Known rows, with every way that one mark hangs from another:
z_276{z_962}: 2  -33  -10  3  5  -10  6  -3  -2  -30  -14  7  7  12  -13  16  12  -2  1  7  -3  10  21  9  0  2  -11  1  -7  22  -13
z_557{z_562 z_648}: 4  -22  -4  8  7  -15  5  2  -7  -29  -18  9  13  12  -13  7  9  -8  -1  13  -14  0  23  8  3  1  -5  -6  -14  -1  -4
z_648{z_557{z_336 z_562{z_80}} z_622}: 7  -21  -6  11  17  -22  3  13  2  -35  -16  4  9  13  -1  27  15  8  -6  7  -3  2  6  18  0  6  -7  4  -16  0  -13
z_622{z_562{z_648{z_557{z_336{z_80}}}}}: 3  -13  -3  7  16  -14  1  21  -5  -33  -12  8  3  8  -2  15  8  10  -3  7  -13  -1  5  22  0  -2  -4  -7  -17  8  -9
z_562{z_80{z_660} z_648{z_622}}: 3  -6  -8  -2  13  -6  6  -4  -1  -36  -12  13  1  16  -18  13  17  15  -4  3  -6  -6  11  17  2  -1  -13  3  -6  27  -13
z_336{z_557 z_562{z_80 z_622 z_648}}: 1  7  -10  9  8  -7  6  14  3  -24  -11  8  2  7  -2  5  12  7  1  4  5  -15  12  20  2  -11  -8  5  -9  31  -19
z_660{z_476 z_562{z_80 z_557{z_336} z_648}}: 0  6  -7  -8  4  -8  7  14  -1  -28  -11  5  -4  6  1  17  0  9  -10  -1  -10  -15  7  24  -1  5  -16  -4  -10  11  -14
z_80{z_476{z_962}}: 3  -18  2  8  5  -10  10  -25  -1  -33  -14  5  0  11  -12  7  10  5  5  11  -14  8  15  13  3  9  -5  -4  -8  20  -10
z_622{z_562{z_557 z_648}}: 1  -7  -15  10  9  -3  3  4  -2  -31  -10  7  4  8  -15  12  1  12  12  6  2  -10  15  22  1  -5  -15  -8  -9  14  -12
z_622{z_562}: 5  -23  -11  11  9  -12  3  1  -2  -29  -13  4  7  12  -15  15  7  1  10  8  -8  4  18  10  1  -2  -9  -12  -12  11  -16
z_648{z_557{z_336 z_562{z_80{z_660{z_476}}}} z_622}: 7  -16  10  -1  17  -26  5  11  2  -37  -16  0  1  10  1  25  18  9  -19  2  -16  2  9  17  1  11  -6  1  -13  9  -18
z_336{z_80 z_562{z_648}}: 0  -7  -7  0  8  -11  7  10  -4  -24  -13  14  4  12  -8  1  9  -1  -2  6  -10  0  15  23  3  -6  -6  -5  -17  22  -12
z_648{z_557{z_336{z_80{z_476 z_660} z_562{z_622}}}}: 4  -11  12  11  14  -19  5  10  -3  -33  -14  -2  -4  7  6  8  22  5  -18  3  -26  6  6  19  5  5  -1  5  -11  34  -17
z_476{z_660{z_562} z_962}: -2  -19  2  -6  9  -8  9  -22  -1  -36  -16  6  -1  10  -11  6  -3  13  7  8  -10  10  17  9  -2  13  -10  -10  -10  15  -6
z_660{z_476 z_562{z_648}}: 3  -4  -8  -10  6  -6  9  -1  -2  -25  -12  11  -1  9  -10  15  2  -2  -7  5  -11  3  17  16  4  3  -13  -13  -13  11  -9
z_648{z_557{z_336{z_80{z_476 z_660}} z_562} z_622}: 5  -18  12  8  19  -23  4  -1  -3  -39  -16  3  1  11  2  16  22  7  -18  7  -27  10  6  20  5  16  -1  1  -18  14  -1
z_80{z_336{z_562} z_476 z_660}: -2  -13  5  9  9  -4  6  -18  -5  -30  -13  -1  6  17  -6  -4  16  3  -1  4  -27  2  16  6  6  4  -9  0  -9  32  -25
z_648{z_557{z_562{z_80 z_622}}}: 8  -15  -10  9  11  -19  5  14  2  -35  -14  4  10  9  -9  25  13  7  -8  9  -2  -6  9  14  2  0  -5  1  -7  16  -28
z_562{z_80{z_476} z_557 z_648{z_622}}: 3  5  -13  6  9  -4  7  -6  4  -34  -10  11  -2  11  -12  15  15  18  -3  6  5  -11  7  30  3  1  -15  4  -7  24  -7
z_962{z_276 z_476}: 7  -21  -2  -8  -1  -6  8  -14  -1  -25  -15  5  3  9  -6  1  14  -6  19  5  -3  7  21  15  3  11  -5  -13  -14  -3  -1
z_476{z_660{z_562{z_622}} z_962{z_276}}: 4  -8  3  -13  6  -5  10  -14  0  -33  -15  3  -3  5  -8  2  -2  16  5  7  4  8  16  8  0  14  -8  -14  -8  16  0
z_562{z_557{z_336{z_80{z_660}} z_648} z_622}: 3  -12  4  8  7  -14  4  23  -10  -37  -16  4  -1  5  -2  0  14  6  -12  2  -21  -7  11  15  1  3  -7  8  -6  20  -2
z_562{z_648}: 3  -15  -11  6  7  -3  6  -4  -4  -28  -13  14  4  12  -15  7  7  1  5  8  -5  1  17  19  3  -4  -11  -2  -9  14  -12
z_476{z_660{z_562{z_80 z_622}} z_962{z_276}}: 4  -1  1  -18  5  -8  10  -9  0  -35  -14  3  -3  6  -8  6  0  21  1  6  5  -3  11  8  -2  13  -7  -11  -6  20  -9
z_562{z_557{z_336{z_80{z_476{z_660}}} z_648} z_622}: 4  -3  7  7  5  -12  4  10  -6  -37  -17  4  -9  3  3  -1  13  12  -17  7  -15  -3  11  24  1  6  -5  6  -10  18  7
z_622{z_562{z_80{z_336 z_660{z_476{z_962}}} z_557}}: -3  -4  8  -6  8  -13  5  -2  0  -42  -10  -6  1  10  -8  8  4  25  2  1  -15  -18  9  5  -4  10  -9  -9  -2  28  -33
z_336{z_80 z_562{z_557{z_648} z_622}}: 2  -5  -6  9  5  -16  5  29  -4  -29  -15  8  4  7  -5  0  11  1  -6  7  -4  -9  15  21  2  -5  -6  1  -12  23  -7
z_476{z_660{z_562{z_648}} z_962}: -3  -8  0  -10  11  0  9  -20  -2  -35  -15  10  -3  9  -13  3  -4  18  4  8  -6  3  16  14  -1  9  -11  -10  -9  17  -4
z_276{z_962{z_476{z_660{z_562{z_557{z_648} z_622}}}}}: -1  -14  -4  -11  4  1  5  0  0  -37  -15  0  -5  4  -4  8  12  13  -6  2  7  -7  20  10  0  13  -13  -1  -3  23  7

Rows:
7  -16  -7  11  7  -14  5  14  -6  -28  -17  6  11  10  -12  11  11  -5  -9  11  -7  -3  20  7  5  -3  -5  -2  -9  8  -6 | z_557{z_562{z_622} z_648}
-1  -11  2  7  7  -20  6  14  -4  -26  -17  13  7  9  0  -6  13  -8  6  10  -17  -1  19  17  2  -3  0  -4  -19  12  2 | z_336{z_80 z_557{z_648} z_562}
4  3  3  -21  9  -7  12  -7  2  -27  -12  11  -4  8  -8  10  1  10  0  5  7  6  15  18  2  14  -9  -19  -15  7  8 | z_660{z_476{z_962{z_276}} z_562{z_648{z_622}}}
3  -13  1  -20  2  -1  8  -22  -1  -29  -17  4  -3  7  -4  0  6  5  16  4  -6  8  20  13  2  19  -9  -20  -15  -2  6 | z_962{z_276 z_476{z_660{z_562}}}
2  -20  -5  -12  5  -2  7  -8  2  -32  -14  -2  -5  7  -4  15  14  8  -5  1  5  5  19  6  1  15  -11  -4  -6  29  -2 | z_276{z_962{z_476{z_660{z_562{z_622}}}}}
5  -6  -9  5  14  -13  5  13  -3  -28  -14  9  8  14  -5  17  12  8  -9  4  0  -8  8  19  1  1  -10  3  -15  6  -7 | z_557{z_336 z_562{z_80 z_648{z_622}}}
4  -9  6  -18  2  -14  12  -12  0  -27  -14  5  0  6  -6  8  -2  1  5  7  -8  9  19  10  1  16  -6  -22  -14  4  -3 | z_660{z_476{z_962{z_276}} z_562}
4  -9  -12  4  15  -10  2  9  1  -36  -11  8  5  12  -14  23  9  17  2  9  -2  -11  6  20  -1  -8  -9  -8  -9  15  -26 | z_622{z_562{z_80 z_648{z_557}}}
-3  -9  3  -14  5  -5  10  -22  0  -36  -16  4  -3  4  -8  -3  -8  19  18  7  3  3  17  17  -3  18  -12  -14  -10  7  1 | z_476{z_660{z_562{z_557}} z_962{z_276}}
-2  -5  -16  2  8  0  7  -2  -2  -30  -11  10  3  8  -13  10  -2  8  7  5  -4  -7  14  21  2  2  -18  -6  -9  13  -8 | z_660{z_562{z_557 z_648}}
-1  -11  -14  0  8  -6  6  -1  -4  -31  -12  5  13  17  -10  14  5  8  -1  5  -17  -6  8  1  0  6  -12  -5  -9  14  -25 | z_660{z_562{z_80{z_336}}}
2  -24  5  4  8  -17  5  4  -9  -33  -16  6  2  11  -5  4  14  -2  -4  3  -31  8  12  13  0  7  -5  0  -12  16  -9 | z_557{z_336{z_80{z_660}}}
6  -19  4  -15  0  -3  7  -22  0  -30  -18  5  -4  7  -5  -6  11  3  18  5  -1  10  23  18  0  14  -6  -14  -13  -2  2 | z_962{z_276 z_476{z_660}}
0  -14  5  -16  6  -6  10  -24  -1  -33  -17  6  -1  7  -9  -1  -5  13  13  8  -4  10  18  11  -2  16  -8  -17  -12  6  0 | z_476{z_660{z_562} z_962{z_276}}
4  -16  -12  11  20  -12  1  12  3  -40  -11  3  12  18  -11  25  15  21  1  7  0  -4  2  10  -1  1  -9  -3  -11  15  -25 | z_648{z_557 z_622{z_562{z_80{z_336}}}}
1  4  10  -15  5  -3  11  -28  -4  -36  -12  7  -4  11  -12  -4  11  19  1  8  -13  -10  10  17  2  9  -4  -7  -4  26  -11 | z_562{z_80{z_476{z_962{z_276}} z_660} z_648}
3  -8  15  -2  4  -21  8  13  -3  -38  -13  -1  -10  1  3  4  8  11  -12  -1  -17  -1  10  17  -1  14  -5  2  -6  29  -11 | z_562{z_557{z_336{z_80{z_660{z_476{z_962}}}}} z_622}
-1  -1  -7  -20  7  2  7  -15  1  -32  -14  8  -5  10  -7  8  9  16  1  2  -6  -11  12  17  0  10  -13  -10  -10  13  -7 | z_962{z_476{z_660{z_562{z_80 z_648}}}}
1  -3  1  -10  4  -4  10  -11  1  -36  -15  1  -5  1  -6  0  -6  22  11  5  10  1  15  16  -1  16  -11  -10  -6  17  -1 | z_476{z_660{z_562{z_557 z_622}} z_962{z_276}}
0  2  -1  -3  11  -12  6  12  1  -32  -14  8  6  13  0  12  12  7  -10  4  -12  -9  11  4  1  9  -7  -5  -14  7  -1 | z_660{z_476 z_562{z_80{z_336{z_557{z_648{z_622}}}}}}
-1  -12  -7  6  4  -17  7  11  0  -27  -14  8  4  9  -6  3  7  0  8  6  -7  0  15  25  0  0  -9  -4  -15  20  -14 | z_336{z_80 z_562{z_557}}
5  -17  -11  9  17  -6  5  1  2  -35  -13  16  4  12  -14  19  13  11  2  8  4  7  11  25  3  -2  -11  2  -11  13  -6 | z_562{z_648{z_557 z_622}}
2  -21  13  -6  4  -16  10  -17  -2  -35  -14  4  -3  9  -11  6  7  4  0  5  -20  8  21  9  0  10  -6  -7  -6  23  -16 | z_80{z_660{z_476{z_962}}}
4  1  2  6  6  -13  6  -8  4  -34  -16  0  -3  4  1  9  13  11  -9  9  -6  -6  14  16  3  7  -4  2  -8  23  -10 | z_336{z_557{z_562{z_80{z_476{z_660}} z_622}}}
1  3  -4  -20  8  7  7  -17  3  -32  -14  8  -8  5  -5  1  5  19  15  1  15  -2  15  28  2  18  -16  -13  -14  2  19 | z_962{z_276 z_476{z_660{z_562{z_557 z_648{z_622}}}}}
1  -13  -1  -2  9  -8  9  -10  0  -36  -15  3  -3  7  -10  10  0  16  -1  6  -1  7  16  6  0  10  -9  -7  -6  25  -7 | z_476{z_660{z_562{z_622}} z_962}
-3  1  6  11  16  -1  5  -17  -2  -34  -14  5  6  12  -3  0  17  12  -3  6  -16  -5  13  12  8  10  -7  3  -12  22  0 | z_80{z_336{z_557{z_562{z_648{z_622}}}} z_476 z_660}
-2  -18  -3  -13  10  -1  5  -8  2  -38  -16  5  -4  8  -6  11  15  15  0  3  10  -1  20  14  -1  19  -14  -3  -10  14  18 | z_276{z_962{z_476{z_660{z_562{z_557{z_648{z_622}}}}}}}
1  -19  -3  -10  5  -4  7  -21  1  -31  -16  4  -4  9  -7  7  8  4  10  3  -11  8  19  12  2  16  -11  -13  -13  6  -2 | z_962{z_476{z_660{z_562}}}
0  -9  -1  -17  1  0  8  -21  2  -32  -16  2  -5  4  -2  -1  2  10  21  3  1  1  19  20  0  21  -13  -16  -13  -1  6 | z_962{z_276 z_476{z_660{z_562{z_557}}}}
3  -11  -6  18  8  -12  6  9  3  -24  -14  3  4  6  -1  4  11  -5  8  5  0  3  19  15  4  -5  -7  3  -11  25  -13 | z_336{z_557 z_562{z_622}}
3  -17  19  -6  12  -26  7  -3  -1  -40  -16  -3  0  7  3  16  10  12  -12  5  -24  -3  9  11  -3  15  -1  -2  -9  12  -24 | z_648{z_557{z_336 z_562{z_80{z_660{z_476{z_962}}}}}}
5  -11  -14  9  5  -7  5  12  -3  -32  -12  4  11  15  -11  12  13  9  -6  4  -4  -8  8  3  1  -2  -8  5  -3  25  -30 | z_562{z_80{z_336} z_622}
4  -3  3  -24  0  -16  13  -7  1  -29  -13  4  0  8  -6  12  0  7  2  5  -7  -1  13  10  -1  15  -6  -20  -12  8  -11 | z_660{z_476{z_962{z_276}} z_562{z_80}}
2  -13  8  6  10  -17  4  25  -10  -29  -16  3  2  10  0  -3  19  -2  -16  2  -24  -2  14  9  2  -3  -3  4  -12  25  -7 | z_557{z_336{z_80{z_660} z_562{z_622}} z_648}
-2  -2  5  13  9  -1  4  0  -6  -34  -13  -3  3  11  -5  -6  17  10  -9  4  -18  -12  14  8  6  0  -9  7  -2  36  -17 | z_80{z_336{z_562{z_557{z_648} z_622}} z_476 z_660}
0  -5  15  -5  3  -10  9  -21  -3  -38  -13  -3  -5  6  0  -2  9  19  6  3  -16  -9  7  18  -2  17  -7  -1  -5  17  -10 | z_562{z_80{z_476{z_962{z_276}} z_660} z_557{z_336}}
1  2  1  -20  -1  -14  12  -6  3  -32  -12  3  -2  4  -5  11  -4  13  7  4  -1  -8  12  17  -3  16  -9  -17  -9  9  -10 | z_660{z_476{z_962{z_276}} z_562{z_80 z_557}}
1  -30  0  -11  3  -4  6  -17  1  -33  -16  3  -4  9  -6  7  16  5  6  4  1  9  24  11  -1  13  -9  -2  -8  20  -4 | z_276{z_962{z_476{z_660}}}
